Known rows, with every step that occurs:
vitiluz -> seletep: .08  -.07  -.11  -.30  .05  -.15  .00  .29  .12  .08  -.08  -.24  .04  .09  .08  .23  -.13  -.31  -.20  -.02  -.03  .12  .15  .31  -.08  -.13  .02  .26  -.04  -.28  .06  .01
satab -> pemi -> zodomev -> kapaz: .05  .07  .36  -.37  .33  -.26  -.10  -.09  -.27  .08  .13  -.08  .39  .37  -.11  -.25  -.01  -.03  .01  .14  .08  .00  -.11  .41  -.08  -.16  .09  -.10  -.44  -.28  .03  -.02
kapaz -> zodomev -> pemi -> tuti: -.25  -.14  .21  -.27  .40  -.35  .05  -.10  -.21  -.17  .31  .07  -.01  .29  -.10  .07  -.09  -.13  -.10  .35  -.04  -.01  -.05  .54  .21  .04  -.13  -.06  -.38  -.27  -.21  -.13
kapaz -> zodomev: .05  -.16  .14  -.17  .21  -.12  -.14  .17  .00  -.17  .12  -.13  .06  .18  -.09  .15  .00  -.21  -.09  .15  -.18  .02  .04  .28  .06  -.13  -.03  .19  -.19  -.15  -.02  .13
kudado -> tuti -> pemi -> zodomev -> kapaz: -.35  .20  .22  -.41  .44  -.39  -.11  -.13  -.42  -.06  .35  .15  .13  .20  .04  .02  .37  .00  -.22  -.29  -.12  -.13  -.19  .36  -.09  -.23  -.13  -.04  -.44  -.37  -.07  .07
taki -> gumef -> zupud: .05  -.11  -.14  -.09  .06  -.22  .02  .23  .07  -.11  -.02  -.25  .24  .17  .26  .14  -.11  -.31  .19  -.06  .07  -.18  .01  .14  -.24  -.12  -.06  .18  -.02  -.03  -.11  -.43
vitiluz -> gumef -> zupud -> nibokas: -.10  -.25  -.20  -.09  .04  -.24  -.12  .40  -.03  .01  .08  -.22  .20  -.06  .28  .24  .02  -.50  -.21  .04  .27  -.15  -.23  .21  -.12  -.10  -.14  .15  -.07  -.12  -.17  .06
boren -> ditad -> kapaz -> zodomev -> pemi -> tuti: -.36  -.20  .20  -.37  .47  -.30  -.04  .01  -.41  -.10  .25  .00  .18  .47  -.17  -.12  -.25  -.10  .06  .43  -.08  -.06  .02  .34  .06  -.02  -.08  .12  -.41  -.51  -.09  .05
gefir -> zupud -> gumef: .06  -.24  -.31  -.20  .10  -.33  -.02  .30  -.15  -.15  .12  -.24  .16  .36  .13  .15  .06  -.03  -.21  -.23  .15  -.15  -.10  .23  .15  -.01  .00  .22  .00  -.28  -.08  -.20
nibokas -> zupud: .04  -.18  -.01  -.24  .03  -.27  .15  .14  .07  -.08  -.13  -.13  .18  .19  -.12  -.02  .05  -.35  .06  .02  -.01  .06  .11  .30  .19  .05  .00  .17  .04  .04  -.08  -.06
nibokas -> zupud -> gefir: -.04  -.13  -.07  -.33  -.13  -.39  .01  .11  .04  -.09  -.29  -.15  .14  .32  -.13  -.06  .18  -.21  .03  -.05  .04  -.01  .02  .40  .18  .16  -.16  .16  -.04  .18  -.17  -.05
seletep -> vitiluz -> ditad: -.12  -.09  -.11  -.02  -.24  -.03  .00  .01  .07  .20  -.26  -.10  .16  .15  -.11  .32  -.14  -.50  .00  .19  -.10  .03  .10  .03  .27  -.15  .05  .06  .37  -.32  .26  .18
kapaz -> ditad -> vitiluz: -.08  -.16  -.25  -.17  -.07  -.01  -.36  .28  -.07  .02  -.12  .04  .05  .24  -.19  .06  -.30  -.31  .13  .35  .00  -.03  .17  .10  .15  -.16  .03  -.08  .25  -.27  .28  .19
seletep -> vitiluz: .12  -.16  -.12  -.04  -.09  -.11  .00  .05  .08  .07  -.20  .08  .14  .25  .03  .23  -.11  -.21  .08  .19  -.21  -.04  -.01  .19  .09  -.14  .04  -.04  .26  -.16  .11  .01
ditad -> vitiluz -> gumef: .03  -.01  -.39  -.15  .12  .16  -.14  .31  .07  .18  -.06  -.41  .17  -.14  .07  .19  .05  -.45  -.04  .22  .03  -.23  -.03  .19  -.09  -.30  -.04  .02  .23  -.37  .13  .06
kudado -> tuti -> pemi -> zodomev -> kapaz -> ditad -> boren: -.61  .12  .19  -.44  .57  -.40  -.30  .00  -.71  -.05  .48  .15  -.05  .57  -.16  -.21  .20  -.20  -.08  -.06  .00  .01  -.05  .22  -.03  -.07  -.20  -.12  -.42  -.38  .02  .21
boren -> ditad -> kapaz -> zodomev -> pemi: -.08  -.19  .23  -.39  .34  -.19  -.13  .22  -.35  -.04  .26  .05  .25  .35  -.12  -.14  -.17  -.03  .03  .50  -.07  .02  .07  .18  .04  -.09  -.09  .22  -.51  -.42  .22  .17
ditad -> kapaz -> zodomev -> pemi -> tuti -> kudado: -.31  .15  .11  -.43  .80  -.24  -.06  .08  -.36  -.13  .32  .23  .10  -.06  -.10  .11  -.12  -.10  -.09  .29  -.08  .04  .04  .52  -.01  .02  -.11  -.14  -.57  -.43  -.25  -.05
kapaz -> zodomev -> pemi: .00  -.14  .23  -.26  .30  -.23  -.03  .14  -.14  -.12  .32  .09  .06  .20  -.08  .08  -.01  -.09  -.11  .45  .00  .06  .02  .38  .20  -.03  -.12  .07  -.48  -.16  .10  -.02
tuti -> pemi -> zodomev -> kapaz: -.23  .16  .28  -.36  .34  -.32  -.26  -.05  -.18  -.03  .22  .01  .10  .12  .00  -.14  .20  -.09  -.11  -.04  -.07  -.16  -.08  .35  -.05  -.15  -.09  -.10  -.47  -.31  .12  -.03
satab -> pemi -> tuti: -.05  .06  .02  -.16  .14  -.29  .08  -.08  -.11  -.03  -.03  -.09  .19  .45  -.25  .03  -.16  -.23  -.13  .17  .10  .04  -.11  .37  .11  -.09  .13  -.07  -.06  -.32  -.28  -.11
kudado -> tuti -> pemi -> zodomev: -.28  .29  .06  -.22  .24  -.54  -.04  -.05  -.28  -.12  .21  -.03  .08  .23  -.10  .19  .33  -.23  -.38  -.31  -.09  -.12  -.23  .37  -.09  -.24  -.10  .05  -.28  -.39  -.13  -.06
taki -> gumef -> vitiluz -> ditad -> kapaz -> zodomev -> pemi -> tuti -> kudado: -.57  .14  -.13  -.24  .81  -.23  -.07  .05  -.38  .24  .55  .16  .23  -.19  -.04  .18  -.07  -.45  .13  .13  .05  .10  .10  .24  -.12  -.05  -.13  .04  -.37  -.60  -.03  -.27
satab -> pemi: .22  .07  .07  -.15  .02  -.19  .00  .15  -.05  .03  .01  -.07  .28  .35  -.19  .03  -.11  -.20  -.18  .27  .12  .14  -.04  .24  .12  -.19  .13  .05  -.13  -.22  .03  .00
taki -> gumef -> vitiluz -> ditad -> kapaz: -.11  .03  -.25  -.06  .12  .03  -.27  .32  -.03  .34  .15  -.24  .27  -.04  .06  .15  -.06  -.55  .18  -.17  .14  .02  .20  -.25  -.24  -.10  .01  .43  .20  -.43  .22  -.07
zupud -> gumef -> vitiluz: .27  -.20  -.35  .00  -.01  -.28  -.30  .19  -.05  .03  .26  .10  .17  .12  .18  .26  .02  -.14  .03  -.09  .01  .03  .04  .23  -.08  -.04  -.08  .17  .20  -.06  -.03  -.14
kudado -> tuti -> pemi: -.20  .20  -.11  -.20  .15  -.34  -.04  .10  -.20  -.11  .22  .14  .02  .17  -.05  .30  .24  -.18  -.42  -.17  -.06  -.02  -.14  .20  .10  -.27  -.09  .08  -.14  -.30  -.09  .07
gefir -> zupud -> gumef -> vitiluz: .06  -.30  -.36  -.02  .06  -.43  -.16  .35  -.23  .09  .37  .10  .24  .27  .24  .07  .11  -.06  -.07  -.29  .12  -.02  -.01  .18  .08  .09  .01  .15  .10  -.27  -.12  -.27
kudado -> tuti: -.02  -.02  -.11  -.19  .10  -.19  .06  .08  -.18  -.10  .02  .00  .11  .24  .00  .29  .08  -.15  -.19  -.16  -.10  .07  -.11  .17  -.03  -.21  -.01  .15  .06  -.19  -.16  .15
nibokas -> zupud -> gumef: .20  -.24  -.23  -.25  .06  -.38  .08  .15  .02  -.24  -.01  -.19  .18  .25  -.04  .19  .06  -.20  .01  -.11  .03  -.10  .06  .43  .16  .03  -.09  .25  .13  .14  -.13  -.16
boren -> ditad -> vitiluz: -.01  -.10  -.26  -.19  -.15  -.04  -.17  .24  -.04  .08  -.26  -.15  .23  .28  -.16  -.07  -.29  -.19  .20  .37  -.14  -.09  -.04  .14  -.08  -.22  .04  -.04  .18  -.36  .25  .12

Rows:
-.04  -.08  -.33  -.36  -.08  -.12  -.08  .35  .03  .25  -.24  -.25  .15  .20  -.05  .04  -.34  -.30  .08  .25  -.16  -.02  .10  .29  -.15  -.23  .04  .12  .12  -.51  .26  .07
boren -> ditad -> vitiluz -> seletep
-.18  -.38  .12  -.30  .18  .08  -.28  .02  -.25  -.05  .11  .18  .10  .36  -.04  -.09  -.20  -.08  .16  .27  -.01  .13  .18  .05  .17  -.18  -.05  .04  -.03  -.13  .27  .32
zodomev -> kapaz -> ditad
-.61  .05  -.05  -.32  .20  -.36  -.59  .09  -.40  .18  .19  -.07  .21  .15  .20  -.18  .23  -.37  .03  .11  .11  -.53  .02  .41  .00  -.11  -.34  -.30  -.38  -.29  .14  -.04
tuti -> pemi -> zodomev -> kapaz -> ditad -> vitiluz -> gumef -> zupud -> gefir
-.52  .01  .20  -.35  .44  -.41  -.21  -.18  -.55  -.09  .40  .29  .08  .43  -.10  -.03  .22  -.10  -.15  -.15  -.08  -.07  -.07  .24  .09  -.31  -.14  -.06  -.36  -.40  .11  .22
kudado -> tuti -> pemi -> zodomev -> kapaz -> ditad
-.23  -.30  .26  -.33  .31  -.15  -.27  -.12  -.31  -.05  .09  .02  .16  .42  -.06  -.21  -.11  -.13  .18  .11  -.03  .00  .08  .22  -.03  -.16  -.07  -.03  -.18  -.24  .23  .18
pemi -> zodomev -> kapaz -> ditad
-.11  -.16  -.39  -.18  .05  .13  -.06  .22  -.04  .20  -.16  -.45  .29  .11  -.02  .02  -.09  -.40  .10  .37  -.08  -.20  -.12  .10  -.14  -.43  -.07  .05  .25  -.53  .28  .12
boren -> ditad -> vitiluz -> gumef
-.16  -.17  -.04  -.22  .12  -.09  -.24  .29  -.24  -.07  .03  -.14  -.07  .53  -.24  -.13  -.21  -.43  .06  .33  .11  .21  .14  .00  .05  .04  -.09  .06  .06  -.16  .14  .17
kapaz -> ditad -> boren
-.20  -.06  .02  -.26  .19  -.29  .10  -.13  -.15  -.06  .08  .06  .03  .27  -.03  .05  -.16  -.12  -.10  .28  .14  .01  -.07  .39  .18  .04  -.09  -.15  -.13  -.28  -.15  -.23
zodomev -> pemi -> tuti
-.20  -.02  .00  -.19  .42  -.14  -.23  .30  -.23  .30  .57  -.03  .25  -.01  .02  .10  .01  -.40  .13  .19  .14  .06  .22  -.05  -.04  -.01  -.11  .37  -.31  -.44  .29  -.14
taki -> gumef -> vitiluz -> ditad -> kapaz -> zodomev -> pemi
-.25  -.14  .01  -.50  .30  -.14  -.35  .16  -.21  .23  .04  -.09  .11  .22  -.01  -.12  -.25  -.22  .19  .13  -.09  -.10  .25  .41  -.14  -.11  .00  -.08  -.10  -.49  .29  .15
pemi -> zodomev -> kapaz -> ditad -> vitiluz -> seletep
-.54  .13  -.05  -.57  .43  -.40  -.34  .10  -.49  .19  .36  .17  .02  .25  -.01  .06  .07  -.19  -.12  -.09  -.15  -.18  .10  .44  -.04  -.27  -.07  -.11  -.28  -.65  .20  .17
kudado -> tuti -> pemi -> zodomev -> kapaz -> ditad -> vitiluz -> seletep
-.33  -.16  .26  -.42  .42  -.15  -.34  .06  -.44  .00  .16  -.13  .04  .55  -.15  -.40  -.11  -.24  .25  .20  .05  .07  .09  .20  -.16  .08  -.14  -.10  -.23  -.22  .15  .17
pemi -> zodomev -> kapaz -> ditad -> boren
.05  -.23  -.28  .01  .09  .07  .11  .05  .07  .19  -.08  -.21  .21  .08  .14  .33  .09  -.44  -.03  .19  -.15  -.16  -.11  .13  .04  -.36  -.05  .04  .33  -.29  .13  .01
seletep -> vitiluz -> gumef
-.30  -.23  -.08  -.32  .42  .11  -.33  .00  -.29  .20  .14  -.29  .24  .11  .02  -.14  .02  -.35  .22  .25  .00  -.30  .03  .23  -.11  -.33  -.12  -.16  .03  -.49  .34  .19
pemi -> zodomev -> kapaz -> ditad -> vitiluz -> gumef
-.56  .24  .13  -.42  .66  -.15  -.03  .03  -.38  .01  .27  .04  .13  -.14  -.17  .20  -.14  -.42  -.18  .27  .03  .16  .13  .39  .21  .02  -.10  -.05  -.48  -.56  -.13  .09
vitiluz -> ditad -> kapaz -> zodomev -> pemi -> tuti -> kudado
-.37  -.22  .00  -.23  .32  -.08  -.36  .07  -.36  .19  .15  -.19  .36  .09  .29  -.16  -.08  -.48  .31  .19  .04  -.36  .16  .30  -.12  -.19  -.13  -.24  -.08  -.32  .12  .00
pemi -> zodomev -> kapaz -> ditad -> vitiluz -> gumef -> zupud
-.25  .06  -.11  -.06  -.09  -.09  -.27  .33  -.21  .36  .13  -.13  .07  .12  -.08  -.06  -.05  -.70  .07  .12  .14  .34  .22  -.05  -.02  .20  -.06  .12  .13  -.26  .08  .12
gumef -> vitiluz -> ditad -> boren
-.07  .00  -.31  -.07  -.04  -.20  -.35  .33  -.23  .22  .25  -.23  .05  .16  .00  .13  -.02  -.55  -.01  -.02  .22  .17  .17  .07  -.02  .19  -.16  .21  .24  -.16  .03  .03
zupud -> gumef -> vitiluz -> ditad -> boren
-.41  -.07  .27  -.35  .35  -.32  -.35  -.10  -.35  -.06  .30  .17  .04  .35  -.12  -.20  .07  -.16  -.05  .12  .00  -.08  .03  .22  .13  -.23  -.12  -.10  -.39  -.36  .31  .11
tuti -> pemi -> zodomev -> kapaz -> ditad
-.13  .25  .12  -.19  .17  -.48  -.15  .05  -.03  -.07  .07  -.17  .03  .14  -.10  .01  .19  -.28  -.29  -.06  .00  -.16  -.12  .35  -.05  -.18  -.09  -.01  -.34  -.34  .07  -.17
tuti -> pemi -> zodomev
-.48  .04  .25  -.36  .40  -.19  -.11  .04  -.31  .00  .29  -.13  .09  .12  -.17  .13  -.17  -.42  -.15  .25  .14  -.01  .20  .27  .28  .12  -.05  .17  -.35  -.52  -.11  .14
vitiluz -> ditad -> kapaz -> zodomev -> pemi -> tuti
-.56  .15  .06  -.23  .60  -.25  -.19  .05  -.45  .26  .49  .36  .21  -.25  -.04  .13  -.07  -.47  -.03  .21  .00  .27  .22  .35  .11  .11  -.10  -.10  -.42  -.57  -.11  .02
gumef -> vitiluz -> ditad -> kapaz -> zodomev -> pemi -> tuti -> kudado
-.17  -.24  -.10  -.34  .11  .16  -.46  .19  -.22  .09  .03  .18  .12  .23  -.10  -.11  -.29  -.09  .31  .41  -.03  -.04  .20  .11  .14  -.13  .03  -.17  .11  -.25  .34  .32
zodomev -> kapaz -> ditad -> vitiluz
-.20  -.01  .35  -.41  .45  -.23  -.25  .03  -.53  .08  .27  -.09  .21  .76  -.32  -.51  -.15  -.21  .16  .37  .19  .16  .05  .26  -.04  .03  -.01  -.17  -.41  -.31  .11  .11
satab -> pemi -> zodomev -> kapaz -> ditad -> boren
-.04  -.20  .12  -.28  .26  -.09  -.20  .26  -.20  -.12  .06  -.20  .24  .35  -.15  -.05  -.15  -.20  .08  .22  -.23  -.01  .07  .07  -.11  -.18  .02  .38  -.24  -.40  .08  .33
boren -> ditad -> kapaz -> zodomev
-.15  -.11  -.29  -.14  -.01  -.39  -.12  .29  -.21  .20  .23  -.22  .15  .20  -.08  .00  .07  -.69  .12  -.08  .21  .18  .27  .22  .16  .36  -.17  .25  .24  .01  -.08  -.07
nibokas -> zupud -> gumef -> vitiluz -> ditad -> boren
-.47  -.04  .16  -.17  .36  -.30  -.25  .06  -.40  .26  .51  .16  .16  .02  -.06  .06  -.11  -.49  -.02  .19  .10  .10  .28  .22  .20  .23  -.07  .11  -.27  -.53  -.11  .06
gumef -> vitiluz -> ditad -> kapaz -> zodomev -> pemi -> tuti
.25  -.21  -.39  -.15  .06  -.37  -.20  .32  .00  .16  .28  -.02  .11  .04  .29  .36  -.06  -.22  -.10  -.18  .00  .09  .17  .38  -.19  -.07  -.09  .30  .14  -.18  .01  -.16
zupud -> gumef -> vitiluz -> seletep
-.19  -.20  -.14  -.11  .25  -.32  -.38  .48  -.39  .15  .57  -.13  .28  .09  .12  .16  .11  -.37  -.13  -.33  .11  -.06  .25  .05  .17  .19  .02  .44  -.12  -.54  -.05  .09
gefir -> zupud -> gumef -> vitiluz -> ditad -> kapaz -> zodomev
-.08  .04  -.08  -.12  -.10  .06  -.17  .19  -.02  .26  -.21  -.13  .22  .08  -.06  .29  -.19  -.50  .04  .08  -.05  -.07  .24  -.05  .15  -.04  .11  .19  .30  -.43  .21  .29
seletep -> vitiluz -> ditad -> kapaz
-.23  .12  -.01  -.26  -.03  .02  -.11  .30  -.11  .10  -.12  -.43  -.02  .20  -.19  -.01  -.13  -.65  -.11  .17  .18  .21  .13  .02  .07  .12  -.05  .15  .07  -.27  .10  .20
vitiluz -> ditad -> boren
.05  -.04  .24  -.36  .44  -.17  -.20  .33  -.21  -.08  .37  .05  .13  .13  -.03  .06  -.07  -.07  -.12  .36  .03  -.01  .15  .26  .07  .05  -.03  .19  -.53  -.27  .08  .08
ditad -> kapaz -> zodomev -> pemi
-.22  -.13  -.38  -.15  -.23  -.16  -.20  .24  -.13  .21  -.30  -.37  .38  .20  .22  -.05  -.02  -.38  .17  .25  .01  -.34  -.10  .29  -.13  -.15  -.22  -.03  .07  -.21  .02  -.04
boren -> ditad -> vitiluz -> gumef -> zupud -> gefir
-.44  -.04  .15  -.22  .30  -.21  -.05  -.06  -.26  .17  .21  .05  .12  .21  -.14  .26  -.21  -.43  .00  .35  -.06  -.13  .19  .29  .36  .12  .01  .01  -.12  -.55  -.03  .10
seletep -> vitiluz -> ditad -> kapaz -> zodomev -> pemi -> tuti
-.15  -.04  .09  -.13  .11  -.01  -.22  .21  -.08  .16  .00  -.15  .17  .09  -.13  .33  -.12  -.51  .02  .13  -.23  -.10  .25  .05  .19  -.06  .08  .26  .07  -.41  .15  .38
seletep -> vitiluz -> ditad -> kapaz -> zodomev
-.11  -.14  .35  -.30  .33  -.27  -.19  -.14  -.41  .03  .20  .07  .34  .62  -.26  -.31  -.13  -.10  .08  .29  .11  .08  .02  .29  .09  -.22  .05  -.12  -.34  -.33  .20  .14
satab -> pemi -> zodomev -> kapaz -> ditad
-.43  -.30  -.11  -.27  .27  -.23  -.51  .26  -.35  .17  .19  -.09  .29  .07  .18  -.10  -.10  -.41  .19  .18  .21  -.39  -.12  .32  -.20  -.08  -.17  -.19  -.13  -.30  .08  .19
pemi -> zodomev -> kapaz -> ditad -> vitiluz -> gumef -> zupud -> nibokas
-.22  .06  .28  -.36  .29  -.08  -.20  .29  -.24  .07  .28  -.14  .15  .04  -.12  .13  -.08  -.38  -.18  .34  .13  .06  .23  .14  .27  .05  -.07  .30  -.43  -.43  .20  .24
vitiluz -> ditad -> kapaz -> zodomev -> pemi
.07  -.30  -.45  -.16  .10  -.50  -.09  .44  -.17  .24  .38  -.01  .17  .20  .34  .18  .05  -.16  -.19  -.39  .12  .05  .13  .32  .01  .08  .01  .29  .00  -.38  -.09  -.31
gefir -> zupud -> gumef -> vitiluz -> seletep
-.03  -.16  -.09  -.03  .05  -.07  .03  .22  -.03  .02  .03  -.32  .29  -.05  .37  .18  .06  -.55  -.10  .04  .07  -.12  .04  .20  -.05  -.20  -.11  .13  -.03  -.12  -.16  -.14
vitiluz -> gumef -> zupud
-.67  .04  -.07  -.24  .45  -.33  -.31  .01  -.61  .14  .49  .10  .30  .11  .26  .01  .27  -.42  -.05  -.06  .00  -.42  .00  .34  -.02  -.34  -.20  -.26  -.25  -.48  .01  .04
kudado -> tuti -> pemi -> zodomev -> kapaz -> ditad -> vitiluz -> gumef -> zupud
